Every row comes from one small tree of marks. The marks that hang from a mark follow it in brackets, in alphabetical order. Every link used is in the known rows. Which tree was each row made from?
Known rows
doko(gemu gopere(suza zapin) purumam zopo(voze)): [  1  11  23  -1  -9   6   2  15  -8   8  12  12  -8   5   1   2  13  14
  -3   4  -1   0 -18  -8  49 -21  -4   9   7  12 -10   0 -18   6   2  -3
  14 -14 -24  13  18]
zapin(gopere(suza) zopo(kifiba voze)): [  9  12  17  -3 -11   8   8  13  -3  -8   9  15  -7   1   5   4   2  16
   5   0 -12   2   1 -10  26  -6   2   6  10  23 -13   6 -13  15   0  -6
  11 -16 -13  29  10]
gemu(doko(silir) gopere(suza zapin)): [  8   1  32  -5 -17   7   1  19  -1   0   7  12  -4  -5   2   3   3  20
   1  -6   0  -4 -14  -3  16 -16   2   6   4  13 -13   0 -17   2  11   1
  -1 -15 -23  -5  12]
suza(silir(kifiba)): [  7  -2  17  -5 -12  12   4  18  -1  -5   6  20  -4  -3   2  12  -9  13
   3  -7   0  -4   2  -6   9  11   1   9  -4  17  -5   5 -12   5  -7  -2
   4 -15  -9  11   7]
voze(zopo(doko kifiba zapin)): [  8  -3  17  -8 -12  12  -1  16   0  -6  22  17 -15   6   5   2  -9  22
   8  -1   3  -5   0 -11   4  12   5   6   5  14  -7   5 -10  15   4   1
   7 -18  -4   5   9]
gemu(doko(zopo(voze)) gopere): [  7   2  33  -6  -8   8  -1  13  -6  -2  12   9 -10  -1   4  -2  -5  19
  -3  -8   0   0  -4  -7  19   4   4   8  -1  13 -11  -4 -10   7   4  -1
   0 -19  -7   6  15]
zapin(zopo): [  8   4  14  -5  -8   6   4  17  -1  -7   9  10  -1  -1   4   2  -8  15
   2  -6  -7  -5   8 -10  13  11   2   5  11  10  -8   4 -12   4  -3  -3
   0 -15  -7   3   8]
voze(zopo(kifiba zapin)): [  8  -1  17  -8 -10  11   1  15   1  -6  18  18  -9   4   4   3  -2  23
   8  -2   2  -5   7 -11  11  12   5   5   4  14  -8   4 -11  12   3  -7
   7 -17  -5   9   8]
gemu(doko(purumam silir zopo(zapin))): [  2  -6  36  -8 -22   8  -3  18  -7   7  26  16 -18   4   4  -3  -3  15
   3  -6   1  -6 -17  -7  25   8   0   5   5   7 -11  -4 -17   6   7  -2
   3 -20 -13  -6  10]
doko(gemu gopere(suza) purumam silir zopo): [  1   3  23  -5 -10   6  -2  19  -2  14  18  15  -8   4   0   2   8  13
   3   5   1  -4 -27  -5  45  -9  -5   7   2   9  -9   0 -20   2  -3  -2
  10 -15 -19   0  14]
vakupe(kifiba): [  9   1  15  -6  -3  10   5  16   1  -6   5  20   2  -2   3  11 -10  16
  -2  -7  -2  -4  10  -7  11  10   1  10   5  12  -6   4 -15  14  -3  -3
   4 -12  -4   0   9]
zopo(doko kifiba voze): [  8   3  17  -4  -9  12   4  17  -3  -6  11  18 -17   5   3   7 -17  16
  -3  -6  -1   4   0 -11   6  10   4   7   4  18 -10   6  -8  17   0   1
   5 -15  -5  18  10]
purumam(doko(gemu zopo)): [  5  -1  11  -5 -10   5   0  19  -5  -2   8   9 -13   0  -1   0  -5  11
   0  -1   0  -8  -9 -10  20   9   1   5   4   6  -7   1 -10  -1  -4   6
   1 -15  -3   3  11]
gopere(suza(silir) zapin(zopo(doko kifiba voze))): [  8  14  21  -1 -20  10  -1  19  -7  -8  12  20 -17   2   6   1  -2  13
  11  -7  -4   1 -14  -9  13 -10   0   5   7  23 -11   9 -13  19   1   2
  11 -15 -21  25  11]
gopere(suza(kifiba silir(doko dube)) zapin(zopo)): [  4   9  18  -1 -15  13  -1  18 -10  -6   7  21   1  -4   8   5  21  12
   9  -4  -6  -8 -17  -5  20 -13  -2  15   7  22 -10   7 -18  24  -3   5
  12 -20 -22  14  10]
gopere(zapin(zopo(doko(purumam silir)))): [  1  -2  23  -2 -17   7   0  20  -4   3  17  16 -15   2   6   0 -11  14
   5  -3  -4  -7 -11  -8  17  -6   0   4  18   7  -9   4 -17   7   4   2
   2 -18 -19  -1   7]
gemu(doko(silir(dube) zopo) gopere(suza)): [  5  -1  36  -7 -12   8  -8  22  -4   1  13  14  -7  -2   3  -4  10  19
   3  -2   0  -4 -20  -4  21  -7   0   6  -4  16 -12  -2 -15   4   3   2
   3 -19 -18  -1  14]
gemu(doko): [  9  -2  21  -6 -16   9   7  16  -2  -5   6   9  -3  -3   2   5 -11  16
  -6 -11  -2  -5   2  -7  10  11   4   6   0   9  -7   0 -11   3   1   4
  -1 -16  -7  -2  10]
purumam(doko(gopere silir zopo(zapin))): [  2  -7  27  -8 -14   7   0  18  -7   5  26  12 -22   3   5  -2  -2  16
   7   4   3  -5 -16  -8  25  -2   2   1   8   8 -14   2 -12   2   2  -4
   3 -18  -7  -1   9]
gopere(suza(silir(doko kifiba)) zapin(zopo(voze))): [  6  14  20   0 -15  12   2  16  -8  -5  11  20  -6  -2   7   6  13  11
   8  -9  -7   0 -12  -8  19 -10   2  12   5  25 -10   7 -18  19  -2   0
   7 -24 -22  19  10]
voze(zopo(doko(purumam))): [  2  -3  20  -3  -9   9  -1  16   3  -2  15  12  -8   2   5   5 -11  19
   3  -3   1  -7  -4  -8  15  11   5   8  -1   7  -3   4 -14   7   0   4
   4 -17  -8  -5  11]
purumam(doko(zopo(voze))): [  4   3  23  -3  -9   6   1  18  -6  -6  11  12 -18   2   4   2  -7  14
   0  -5  -1   0  -4 -11  18   9   4   5   3  11 -10   3 -10   5  -1   0
   1 -16  -3  12  12]
voze(zopo(doko(gopere) kifiba zapin)): [  7  -4  18  -8 -10  12   4  13   0  -2  25  14 -15   6   6   0  -8  24
   7   4   3  -6  -3 -10  14   1   4   5   5  13  -9   5  -9  14   2  -1
  11 -19  -6   6  10]
zopo(doko(purumam silir) kifiba voze zapin): [  2  -1  25  -5 -13  13   2  19  -6   2  28  26 -31  11   3   5 -11  18
   1  -2   2   3 -12  -8  16   7   1   6  11  15 -13   5 -14  21   7  -5
   5 -17 -10  14   8]
suza(kifiba silir): [  9   0  19  -4 -12  13   4  17  -1  -4   6  20  -3  -2   4  12  -8  14
   6  -7   0  -4  -3  -4  11  12  -1  13  -3  15  -8   6 -12  13  -5  -1
   7 -10  -6   9   9]
silir(dube suza): [  5  -4  15  -4  -7  10   2  17  -2  -8   6  12   5   2   3   9   3  14
  -5  -5  -2  -2   2  -8  12   6   3   8   2  15  -6   4  -8  13  -5   0
  -4 -15  -8  11   9]
zopo(doko(purumam silir(kifiba)) voze): [  1  -2  23  -1 -10  13   1  19  -2   3  19  26 -20   6   3   8 -16  16
  -2  -3   0   3 -11  -7  15   8   2  11   4  16 -10   4 -16  12   1  -2
   4 -20 -11  13   9]
zopo(doko(gemu gopere purumam silir)): [  2  -6  12  -5 -11   9   5  18  -1  11  18  14 -16   4  -2   5 -13  15
  -3   7   4  -6 -21  -5  29  -2  -3   8   5   5  -9   2 -15   5  -4   3
   4 -17 -12  -4  10]
silir(doko(zopo) suza): [  8  -1  25  -5  -7  10  -4  13  -7   0  11  10   1   2   6   5  10   8
  -1 -10  -3  -4 -11  -8  19   8   5  10   2  14  -7   3 -13  19  -4   7
  -7 -23  -4  -2  10]
suza(silir(doko(zopo) dube kifiba)): [  4  -4  22  -5 -11  16  -5  16 -10  -2  10  22  -5  -1   5   7  10  11
   4  -3   1  -7 -11  -7  16   5   1  12  -7  20  -5   5 -15  16  -9   5
   7 -27 -11   9   7]
silir(doko(gemu)): [  8   1   4  -5  -7   9   6  15  -4  -1   6   9  -2  -1  -2  10   1  12
  -6  -3   0  -7  -3  -8  17  10   2   9   4   7  -7   2 -14  11  -6   5
  -3 -21  -6  -5   9]
zapin(gopere(suza(kifiba silir(dube)))): [  6   0  17  -4 -14  15   7  14  -3  -8   4  19   2  -5   4  13  10  14
   6   5  -5  -6 -10  -2  20  -8  -2  14  -5  21 -11   8 -14  16  -5   0
  13 -11 -16  18   9]
voze(zopo(zapin)): [  8  -1  16  -7 -11   9   1  15   2  -6  19  12  -4   1   5   4  -1  23
   8  -2   2  -4   9 -10  10  12   5   6   3   8  -7   4 -11   6   2  -8
   1 -16  -5  -4   9]

Write each row's tree
[  8   2  20  -7 -17  12   9  12  -4  -5  15  17  -3  -2   4  14   8  14
   9   2  -5  -5 -10  -3  20  -4  -1  14   2  18 -13   9 -14  17   2  -4
  11 -10 -14  11   8]
zopo(zapin(gopere(suza(kifiba silir))))
[  4  -7  26  -8 -14  10  -8  18  -7   1  24  17  -8   7   6   1  11  15
   6  -2   1  -2 -12  -8  16   3   1   6   6  15 -12   3 -10  16   0  -7
  -2 -19 -10   6   7]
doko(silir(dube suza) zopo(zapin))
[  7   4  28  -3  -9  10   2  13  -9   2   9  17 -11   4   7   1   0  17
   1   1   0   2  -2 -10  28 -16   0   5   8  18 -12   3 -11  11   2  -6
  13 -17 -14  23  12]
doko(gopere(zapin) zopo(kifiba voze))
[  6  -3  16  -4  -6  13   1  16  -2  -7   5  19   6   2   5   8   4  14
  -4  -4  -2  -2  -3  -6  14   7   1  15   4  19  -8   5  -8  21  -5  -1
   3 -14  -5  19  10]
silir(dube suza(kifiba))
[  8   6  12  -4  -3   6   4  17  -2  -2   1   8   2  -3  -2   8   9  17
  -4   1  -1  -6  -4  -6  22 -15  -1   9  10  10  -9   2 -14   1   5   0
   2 -12 -21   1  14]
doko(gemu(gopere(suza zapin)))
[  8  -3  18  -6  -7  11   7  15  -2   0  11  14 -10   2   3   6 -15  16
  -4   0   0  -4  -3  -8  15   0   2   5   5  13  -8   6  -8  11  -1   5
   8 -15  -7  10  10]
zopo(doko(gopere) kifiba)
[  4   1  16 -10 -13   8  -4  21  -7   8  25  15 -10   6   1  -1  17  17
   5  10   3  -4 -22  -6  33 -12  -4   7   5  14 -13   2 -14   6  -3  -7
  11 -17 -19   3  11]
doko(gemu gopere(suza) silir(dube) zopo(zapin))
[  8  -3   8  -6  -1   8   4  16  -1  -1   9   6  -7   0  -3   5 -11  18
  -5   2   2  -7  -4  -7  11   5   2  10   7   7  -8   2  -8   5   0   5
  -3 -16  -7  -4  11]
zopo(doko(gemu(gopere)))
[  4   0  20  -8 -15  14   5  19  -7  -3  21  18 -15   5   3   6   5  15
   4   4   2  -5 -17  -6  18 -10  -1   6   0  21 -10   8 -10  18  -1   3
  15 -15 -18  15  10]
zopo(doko(gopere(suza(silir(dube)))) kifiba zapin)
[ -3 -10  37  -5  -9  13  -5  19  -5   7  16  24 -12   1   3  -3   1  19
  -2   0   1  -7 -16  -5  27  -2  -1  10  -1  16 -10  -6 -18   4   3   0
   7 -25 -15  10  12]
gemu(doko(purumam silir(dube kifiba) zopo) gopere)
[ -3   3  24  -1  -5  12   8  16  -9   2   7  12   1  -1   4   8  22  13
 -10   3  -2  -8 -12  -5  39 -24   0  10   7  13  -7   4 -21  12   2   6
   9 -21 -27   2  13]
silir(doko(gopere(suza zapin) purumam) dube)
[  5  -5  19  -6 -12  13  -2  17  -1   2  20  21  -5   4   7  -4  -3  17
   7   4  -3  -5 -24  -6  18  -6   0  12  11  21 -14   6 -10  23  -7   1
   7 -21  -8  17   8]
zapin(zopo(doko(gopere silir(dube suza(kifiba)))))
[  7   9  17  -2 -12   8   5  16  -6  -7   7  19 -11   2   6   1  -5  17
   3  -6  -6   2   8 -12  16  -4   1   4  16  18 -11   4 -11  13   3  -7
   8 -17 -13  27   9]
gopere(zapin(zopo(kifiba voze)))
[  8  11  10  -4  -5   3   3  17  -2  -3   5   7   2  -3   0   0   9  17
   1   1  -5  -7  -4  -8  25 -15  -1   8  16  11  -9   2 -14   1   4  -2
   4 -14 -21   5  13]
doko(gemu(gopere(suza zapin(zopo))))
[ -3  -2  20  -1 -11  17  10  13  -7  -2   8  21  -2  -3   3  16  18  10
  -2   4  -5 -10 -14  -3  31 -11   1  14  -6  22  -6   6 -22  18  -5   7
  10 -25 -22  15   8]
zapin(gopere(suza(silir(doko(purumam) dube kifiba))))
[  2  -8  20  -6 -12  13  13  11  -6  -1  19  15 -18   6   3   8  -9  15
  -4   4  -4  -8  -2  -8  21  -1   2   6  13  11  -9   5 -13  16   8   3
   9 -17 -10  11   7]
zopo(doko(purumam) kifiba zapin(gopere))
[  0  -2  34  -1 -12  15   2  11 -12  10  11  20  -7  -1   8   6  11   9
   4   1   1 -10 -23  -4  39 -16  -3  16   3  13  -9   4 -20  21  -1   5
  14 -21 -17   4  12]
suza(kifiba silir(doko(gopere(zapin) purumam zopo)))
[  0  -1  24  -1  -7  10  -1  13 -11   8   9  12 -11   0   0   4  13  11
   1   2   3 -11 -20  -3  35 -13  -2  11   3   8  -6   0 -19  13   0   5
   2 -23 -18  -3  12]
suza(silir(doko(gemu(gopere(zapin)) purumam zopo)))
[  8  -1  15  -7 -12  13  14  10  -6  -7  16  16 -15   4   3  10  -3  20
  -1   3  -4   2   8  -9  17  -1   3   6  10  18 -14   5 -10  17   5  -9
   7 -16  -8  24   7]
zopo(kifiba voze zapin(gopere))
[  4  -8  17  -5 -11  13  -2  20   1  -2  11  25  -1   2   4   8   2  16
   0  -3  -1  -1  -6  -7  10   5   2  10   1  22  -9   4 -11  12  -6  -4
  -1 -20 -10  18   5]
doko(silir(dube kifiba suza))
[  9   3  19  -4 -15  13   8  13  -1  -5   5  17   2  -5   4  15   3  12
   8   1  -5  -6 -10  -3  20  -4  -1  14  -4  19 -11   8 -15  14  -2   1
  10  -9 -14  12   9]
zapin(gopere(suza(kifiba silir)))
[  8  -5   7  -9 -16   8   1  20  -3   2  25  14 -18   6  -2   4 -10  17
   2   2   4  -4 -13  -8   7   9   0   7  10   7 -12   4 -10   9   0   0
  -2 -17  -9  -7   6]
zopo(doko(gemu silir) zapin)
[  7   6  24  -4  -3   7   4  17  -2  -6   2   8   4  -4   3   9   8  18
  -2  -3  -2  -4   2  -6  18 -14   2   7   8  12  -9   4 -14   1   9  -1
   1 -10 -20  -1  13]
gemu(gopere(suza zapin))
[  5  -4   2  -4  -5  14   2  15  -5  -2   7  18   3   2  -1   8  13  11
 -10  -1  -1  -7  -9  -8  17   5   3  16   2  20  -6   2 -12  21 -10   6
  -1 -28  -8  16   9]
silir(doko(gemu) dube kifiba suza)
[  9   7  22  -4  -9  10   2  18  -3  -6   1  17   5  -2   5  10   6  14
   0  -6  -3  -3  -3  -6  16  -7  -1  13   9  16  -9   6 -15  10   5   1
  10  -8 -19   8  13]
gopere(suza(kifiba) zapin)
[  3  -6   6  -4  -6  14   7  12  -8   3   6  16   5   0   0   5  18  14
 -11   7   0  -8 -13  -7  27 -19   1  14   8  20  -8   3 -12  19  -7   5
   4 -29 -16  19   9]
silir(doko(gemu gopere(zapin)) dube kifiba suza)
[  3  -5   6  -5 -12   6   8  20   0   4  12  11 -17   0  -3   3 -10  16
   0   8   3  -6 -16  -7  24  -2   0   4   3   7 -12   2 -11  -2  -7   0
   1 -15  -6   3   9]
purumam(doko(gemu gopere silir))
[  2   2  21  -1  -7  10   5  16  -4  -3  13  14 -14   5   3   9 -14  14
  -7  -6  -1   2  -3  -8  17   9   2   9   5  10  -7   4 -14  12   2   1
   2 -15  -9   6  12]
zopo(doko(purumam) voze)
